Each row comes from the steps of one walk. Every step used is in the known rows, and no mark comes twice. Write the walk behind each row, first mark first.
Known rows
J, L, S: [ 2.24 -1.91  0.71  0.02 -0.25  0.51  5.25  0.02  0.76 -0.91  2.71 -1.87
  1.16  0.16 -1.53  1.80 -3.02  1.42]
K, B, N, C, A: [-0.75  1.26  0.87  1.26  0.70  4.74 -1.84  2.99 -5.99  0.08 -1.76  1.74
 -0.31  0.82 -1.68  2.28  3.01 -1.71]
L, S, N, C: [ 0.51 -0.64  0.96  0.11  0.44  1.66 -1.68  0.45 -2.87  0.64 -0.44 -4.89
  0.91  3.20  0.22  2.77  0.77  1.84]
L, S, N: [ 1.87 -1.60  1.05 -0.71 -0.44  0.92  0.89  0.71 -1.17 -0.40 -1.10 -4.41
  3.15  1.76  0.33  2.43 -0.52  2.47]
N, S, K, B: [ 2.21  0.81  2.37  1.95  0.23 -3.87 -4.00  1.52 -1.84 -0.29 -3.08 -0.30
  1.90 -1.92  0.05  1.43  1.34  0.89]
J, L, S, K, B: [ 4.29  1.04  2.14  0.48 -0.13 -0.15  1.97 -2.75  2.74 -0.44 -3.52 -1.66
 -0.37 -0.07  0.34  1.27 -1.76 -1.60]
K, B, N, S, L: [ 0.16  2.14  1.35  1.70  2.57 -1.31 -4.35  1.71 -1.92 -0.06 -0.58  0.45
  2.84 -0.21  0.11  1.99  0.03 -0.88]
C, A: [ 1.39 -2.19  0.35  0.02 -1.25  2.30  3.96  3.75 -3.51 -1.91  2.24  0.77
  2.10 -0.97 -3.30  2.01  1.87  2.95]
S, K: [ 3.90  0.47  1.44  0.54 -2.17 -2.18  0.69  1.15 -1.36 -0.15  0.95 -1.19
  2.65  1.37 -0.43  2.86  0.76  2.10]
B, N, J, L: [ 1.23  2.40 -1.21  0.17  1.89  1.01  0.94  3.16 -0.67  0.86  3.79  0.46
  1.92  0.69 -2.63  2.16 -1.61  1.98]
B, N: [ 1.09 -0.09  0.82  0.57 -1.37  0.38  0.86  3.63 -4.11  0.31  2.37  0.02
  4.03  1.94 -0.46  3.37 -0.61  1.15]
N, S: [ 0.17 -2.10  1.13  1.45  0.00 -3.21 -0.53  4.43 -3.93 -0.80  3.00 -0.26
  3.43 -1.58 -1.76  2.02  0.18  3.89]
N, S, L: [ 0.96 -0.19  0.57  1.16  1.52 -3.23 -1.18  2.08 -1.21 -0.97  4.11 -0.99
  3.04 -0.51 -1.57  1.98  0.03  3.09]
K, B, N, J, L: [ 1.85  3.31  0.44  1.07  2.35  1.20 -1.05  1.53  0.35 -0.09 -0.52  0.67
  0.94  0.53 -1.49  1.61 -1.04 -0.25]
A, C: [ 3.35 -1.20  2.87  2.53 -2.83 -1.32  2.93  2.32 -0.71 -2.67  1.31  0.26
  3.49  2.02 -2.26  4.35  0.32 -0.13]
L, S, K, B, N: [ 1.44  0.41  2.47 -0.14 -0.92  1.04 -0.80 -0.78 -1.87  1.01 -6.34 -1.71
  1.35  1.11  2.22  2.27 -0.34 -3.15]
J, N: [ 3.75  0.51  0.12  1.12 -2.06 -0.89  0.08  1.91 -1.74  0.05  3.29 -3.65
  3.45  1.23 -2.02  3.79 -2.30  1.21]
N, J, L, S, K: [ 2.50  0.31 -0.34 -0.99  1.25 -0.26  2.57 -0.85  2.33  0.69 -0.36 -2.84
 -0.51 -0.47 -1.42  0.97 -1.23  1.48]

Write each row's walk
[-0.71  0.34  1.86  1.96  1.11 -1.30 -3.69  4.04 -4.54  0.16 -1.60  0.97
  3.21 -1.22 -0.07  2.05  0.15 -0.11]
K, B, N, S
[ 3.08  1.34  1.29 -0.21  1.69  0.01  0.58 -2.56  3.28 -0.18 -4.60 -2.56
 -1.54 -0.68 -0.38  0.45 -0.60 -0.73]
N, J, L, S, K, B
[ 0.20  0.64  1.69 -0.91  0.99  1.18 -2.04 -0.53 -1.26  1.24 -7.42 -2.66
  0.28  0.52  1.49  1.44  0.88 -2.32]
L, S, K, B, N, J
[ 1.19  1.80 -1.10 -1.45  1.82  1.45  1.45  0.42  0.60  2.33 -0.75 -1.79
  0.44  0.16 -1.05  1.45 -1.88 -0.22]
B, N, J, L, S, K
[ 3.27  5.30  0.18  0.62  1.99  0.31 -2.31  0.35  1.30  1.33 -2.33  0.47
  0.45  0.53 -0.83  1.56 -0.47 -1.08]
S, K, B, N, J, L
[ 3.83  0.06  0.48 -0.41 -0.59 -0.42  4.10 -1.07  1.79  0.36  0.77 -1.99
  0.63  0.19 -0.88  1.78 -2.39  0.55]
J, L, S, K
[ 0.53 -1.34  0.30 -1.28  1.40  1.09 -0.50  1.03 -0.65 -0.18 -2.03 -5.34
  2.05  1.22 -0.42  1.62  0.51  3.37]
L, S, N, J
[ 3.53  2.64  0.83  2.16  0.03 -3.45 -5.81  1.25 -1.00  1.20 -2.61 -3.01
  2.20 -2.06 -0.96  2.37 -0.96 -0.80]
J, N, S, K, B
[ 0.26  1.34 -0.07  0.76  0.42 -2.40 -2.89  4.61 -4.52  2.35  0.90  0.48
  3.73 -0.98 -0.67  2.49  0.12  1.27]
B, N, S, K
[ 3.28  0.44 -0.16 -0.35  0.90  1.39  2.46  0.08  1.79 -0.11  1.45 -3.36
  2.22  1.12 -1.07  1.94 -2.78  2.32]
J, L, S, N
[ 1.05 -1.63 -0.07 -0.58  1.44  0.56  3.90  0.27  1.22 -0.74  1.51 -2.60
  0.06 -0.42 -2.27  0.93 -1.81  2.34]
N, J, L, S
[ 2.41  1.71 -1.03  1.39  1.35 -2.84 -3.11  1.75 -0.55  0.58  4.62 -3.67
  3.43 -0.68 -2.60  2.89 -2.24  1.45]
J, N, S, L
[ 0.74  3.25  0.63  0.73  0.41  4.00 -3.27  1.94 -4.82  1.45 -3.49  1.54
 -0.78  0.82 -1.00  2.26  3.76 -2.52]
S, K, B, N, C, A
[ 0.21  0.82  0.65 -0.03  2.58  2.48  0.86 -0.06  0.52  0.10 -3.15 -1.27
 -0.14 -0.11 -0.47  1.02 -1.95 -1.61]
K, B, N, J, L, S
[ 2.09  1.13  0.01 -0.13  1.19 -0.32 -2.34  2.50 -0.79 -0.44  0.48 -3.37
  3.12  1.76 -1.32  2.19  1.44  4.75]
S, N, J
